Every row comes from one small tree of marks. Brackets hold a mark, then the marks that hang from it, in the order of their numbers. Every link used is in the known rows. Which tree was each row made from?
In the rows, 128 means zero.
Known rows
(q986 (q177 (q961 q447)) q865 (q898 q541)): [124 142  78  95  65 138 152 125 125 106 118 133 120 138 129 149 136 107]
(q177 (q961 q447) q986): [128  83 194 167  90  64  20 116 141  74  94 161  76 159 117 129 124 156]
(q898 q541 q986): [126  98 126 106 155  26  42 140  79 146 140 174 115  99  84 112 133  82]
(q986 q177 q865): [104 128 114 124 124 129 156 139 109 145 148 119 108 134 167  88 116 152]
(q813 (q865 (q986 (q177 q961) (q898 q541)))): [163 139 137 123 159 132 120 139  68 162 105 160 101 100 149  90 104  95]
(q177 (q961 q447) (q986 q865)): [110  81 174 164  79  87  42 107 129  84  94 155  76 171 126 122 115 148]
(q898 q541 (q986 (q177 q961) q865)): [121 101  94  84 110  80  84 149 102 149 145 166 122 119 122 122 118  81]
(q813 (q865 (q986 (q177 q961) q898))): [160 140 152 134 159 147 121 135  66 158 108 152 100 101 165  83 103 102]
(q986 (q177 q961) q865 (q898 q541)): [123 150  64  99  68 138 159 133 117 123 124 136 136 118 149 137 127 116]
(q813 (q865 (q986 q177))): [153 128 162 135 186 128 119 142  64 173 117 151  88 108 159  66  98 111]
(q177 (q961 q447) (q986 q865 (q898 q541))): [120  97 133 149  70  98  59 100 111  77  86 162 100 157 102 146 123 124]
(q865 (q986 (q177 q961))): [182 140 180 118 143 122  82 150 112 136 137 156 112 116 152 104 105 142]
(q961 q177 q447): [125 126 186 151 153  74  86 122 162  79  85 125  68 138  86 134 162 142]
(q898 (q986 (q177 q961) q865)): [111 102 139 117 114 124  85 137  93 137 151 143 118 122 167 100 116 106]
(q177 (q961 q447) (q986 q865 q898)): [115  97 154 166  70 119  60  94 108  71  89 151  98 158 124 136 122 136]
(q541 (q898 (q986 (q177 (q961 q447)) q865))): [ 93 104 142 162 135 139  81 125  90 124 150 142 123 175 160 111 138 102]
(q898 q541 (q986 q865)): [107  96 107 104 144  48  65 132  66 156 140 167 114 111  93 106 124  75]
(q541 (q898 q986)): [ 96 108 154 181 169  99  58 125  69 134 152 150 129 146 147  95 142 109]
(q813 q865): [109 116 158 155 167  68 102 132  80 163 106 142  71 104 150  61 121 119]
(q961 q177): [122 140 157 158 161  75 102 141 145 114  98 133  98  96 124 108 143 163]

Write each row's tree
[137 103 108  91 151  65  76 153  90 146 153 168 126 105 102 120 127  89] -> (q898 q541 (q986 q177))
[131 100 169 118 122 102  57 139 112 114 146 148 107 124 145 117 131 106] -> (q898 (q986 (q177 (q961 q447))))
[107 110 121 178 138 131 101  99  48 111 115 148 129 124 129  99 109 151] -> (q177 (q986 q865 q898))
[188 151 170 117 133 154  95 130  96 111 127 150 123 117 138 127 117 121] -> (q865 (q986 (q177 (q961 q447)) q898))
[193 155 139 103 135 132  99 143  95 129 128 164 135 102 128 129 111 117] -> (q865 (q986 (q177 q961) (q898 q541)))
[150 137 161 148 183 124 108 123  41 164 105 153  95  95 145  71 106  99] -> (q813 (q865 (q986 q898)))
[122 115 138 159 146 122 105 103 120  71  73 140  95 148  71 150 143 133] -> (q961 (q177 (q986 q865 (q898 q541))) q447)
[122  96 105  81 107  81  79 142 107 137 140 163 111 135 108 132 124  74] -> (q898 q541 (q986 (q177 (q961 q447)) q865))
[140  98 124  85 118  58  56 151 119 126 140 170 111 122  99 139 133  82] -> (q898 q541 (q986 (q177 (q961 q447))))
[129 105 181 171 160  99  77 114 142  69  78 140  78 149  81 137 144 155] -> (q961 (q177 q986) q447)
[112 151  86 127 113 177 181 120  78 126 140 114 139 115 165 108 125 134] -> (q986 q177 q865 q898)
[112 118 136 176 161 115 107 126 116 110  93 143 109 117 126 107 119 171] -> (q961 (q177 (q986 q865)))
[118 101  89  88 140  87  99 145  78 157 153 161 126 117 111 114 118  81] -> (q898 q541 (q986 q177 q865))
[119 150  55 104 112 147 181 128  84 134 136 130 142 114 133 124 127 117] -> (q986 q177 q865 (q898 q541))
[110 120 137 115  79 122 126 136 151 117 130 122  87 158 164 114 125 142] -> (q986 (q177 (q961 q447)) q865)
[112 109 100 163 137 110 101 105  52 116 112 159 130 123 107 110 110 139] -> (q177 (q986 q865 (q898 q541)))
[134 100 174 169  82  96  37 102 120  60  89 158  98 146 115 143 130 143] -> (q177 (q961 q447) (q986 q898))
[132 130 121 167 161 107 103 127 112  98  86 153 126  99 102 129 131 159] -> (q961 (q177 (q986 (q898 q541))))
